(in the rows, 128 means zero)
Known rows, with every step that occurs:
U K: [158 158 119 122 106 148  75 106 112 136 129 148 119 128 107 127 119 129
 137 149 127 131]
H W: [111 115 153 119  96 131 121 126 110 129 130 124 152 117 133 121 106 128
 120 156 124 141]
H X V: [179 178 161 121  99 119  79 113 101 165 124 154 102 130 128 116 134 135
 147 139 112 135]
K H X V U: [136 159 146 133 154  95  87 134 140 165 108 145 105 134 150 124 152 105
 142 113 112 124]
X V U K: [195 160 136 133 138 137  62 110 164 125 123 149  97 138 100 136 145 111
 144 153 129 119]
K V X H W: [158  60 126 125  94 111 144 143 173  60 144  94 151 134 152 118 158 129
 117 111 124 143]
W V U K H: [ 91 139  97 141 169 130 154 125 147 118 124 146 119 134 125 140 126 128
 134 112 143 100]
X V: [178 156 150 114 105 128  78 117 137 134 139 134 118 119 120 123 128 133
 136 146 121 132]
V X H: [125 110 121 109 132 125 171 130 218  87 147 111 135 121 135 136 142  79
 129  96 116 135]
X H: [107 106 147 106 120 132 160 129 127 135 153 109 143 114 150 129 129 106
 125 119 118 131]
V U K H X: [110 162 117 140 156 115  87 121 116 165  98 159 106 144 133 127 138 101
 139 114 117 127]
X H W V K: [ 87  93 122 131 146 136 219 152 187 103 144  85 154 116 120 143 120 136
 106 124 136 124]
W V U K H X: [ 86 159 103 146 167 119 157 120 121 156 104 160 103 146 129 129 131 130
 144 108 135 101]
V H W: [115  92 129 120 116 129 140 135  71 109 125 103 159 126 150 126  98 104
 101 111 120 139]
K U: [ 80 140 151 122 133 140  99 124  87 154 130 142 136 111 138 133 131 138
 139 149 131 142]
W V H: [101 119 107 115 131 137 204 127  93 113 136 114 143 123 140 131 101 120
 120  88 137 109]
K V X H: [165  86 111 114  97 114 148 134 192  79 150 106 139 130 141 126 168 119
 133  95 127 136]
X V W: [177 123 161 101 113 123  87 128 107 186 136 124 114 108 105 120 132 113
 141 136 127 135]
X V U: [162 142 154 122 128 123 100 120 173 129 131 136 116 122 123 135 144 100
 142 145 126 121]
X V U K H W: [162 133 132 152 158 117  51 134 133 112 114 130 118 142 129 126 137 126
 119 145 122 132]
X H W V U: [ 59  65 152 130 153 128 252 142 159 105 142 101 151 123 151 138 125 114
 118 126 138 100]
U K V X H: [196 104  94 124 102 126 103 126 181  71 145 117 119 147 120 124 168 127
 134 104 128 137]
X H W V K U: [ 43  92 132 145 173 140 210 158 148 113 135  90 152 113 135 147 136 158
 109 133 141 134]
W V: [ 99 138 125 115 112 140 183 115 129 132 146 138 136 113 122 129 107 146
 136 131 143 110]
H X V K: [188 191 134 126 123 120  66 125 178 163 110 136 102 125  95 134 143 123
 139 138 116 146]

Rows:
[ 94 151 126 128 155 143  93 139 159 151 119 127 137 105 108 151 140 127
 130 151 132 156] | V K U
[ 97 139 114 118 127 127 203 124  66 145 120 137 124 134 142 124 107 120
 128  83 130 109] | W V H X
[146 192 147 142 150 127  55 131 140 177 104 143 101 124 105 139 160 143
 145 150 121 156] | H X V K U
[196 132 108 126  77 135  51 112  96 128 134 143 121 137 112 119 142 167
 138 150 136 130] | U K V
[ 66 148 114 136 164 147 157 135 161 140 127 129 134 107 103 153 134 156
 135 144 151 130] | W V K U
[173 114 143 126 116 124  98 136  79  99 129 104 139 133 142 120 110 120
 105 118 116 138] | X V H W
[195 183 143 139 134 128  65 108 140 156 105 167  80 151 106 127 151 112
 155 147 119 122] | H X V U K
[123 141 128 114 120 123 139 124  62 161 113 134 127 134 148 121 114  94
 126  92 112 134] | V H X
[123 130 116 139 128 126  58 132  85 121 122 130 138 134 138 119 108 144
 110 143 119 145] | U K H W
[ 90 113 139 127 105 136 186 125 113 111 139 124 150 118 132 124  97 158
 121 152 141 116] | H W V
[ 76  80 148 124 122 131 227 138 116 103 155  99 154 120 156 124 109 147
 113 129 134 112] | X H W V
[153 139 154 114 136  94  73 140  69 220 114 138 103 119 133 105 137 119
 141 107 112 140] | K H X V W
[105 126 114 134 127 139 174 137 181 108 128 112 149 114 101 142 110 149
 117 149 144 127] | H W V K
[131 155 102 128 132 130  61 123  98 138 126 140 125 127 132 125 116 133
 126 125 121 137] | U K H
[100 127 104 146 135 130 135 132  86 111 127 133 136 137 131 119 101 173
 114 133 137 121] | U K H W V
[198 113  89 125  94 134  67 123  58 110 127 122 127 147 129 121 135 139
 122 104 132 129] | U K V H
[ 72  98 144 133 132 130 212 128 154 112 131 127 147 121 133 134 112 125
 129 147 145 104] | H W V U
[129 175 112 132 130 119  62 119  75 169 106 160 108 141 133 115 124 131
 133 116 112 138] | U K H X
[140 143 123 127 135 143 105 110 157 133 118 152 116 132 109 141 132  93
 142 143 131 121] | V U K
[100  79 160 116 114 128 161 140 112 120 148  99 156 117 157 124 119 120
 108 136 116 137] | X H W
[105 119 123 146 141 144 171 118 144 103 122 138 128 139 110 136 116 135
 127 155 147 105] | H W V U K
[115 133  78 147 146 125 140 130 172  55 121 132 132 143 118 125 112 145
 117 112 136 128] | U K H W V X
[176 144 169 107 108 113  91 124  85 219 115 145  97 120 111 112 134 114
 150 129 119 139] | H X V W
[188  81 103 138  97 123 105 133 164  55 138 107 132 152 130 118 158 140
 118 122 127 145] | U K V X H W
[ 92  86 132 145 155 142 217 132 147  99 136 115 132 140 131 137 125 123
 120 131 140 103] | X H W V U K
[ 69 108 124 135 132 117 171 142  96 116 137 117 156 118 151 118  99 163
 110 122 135 119] | K H W V
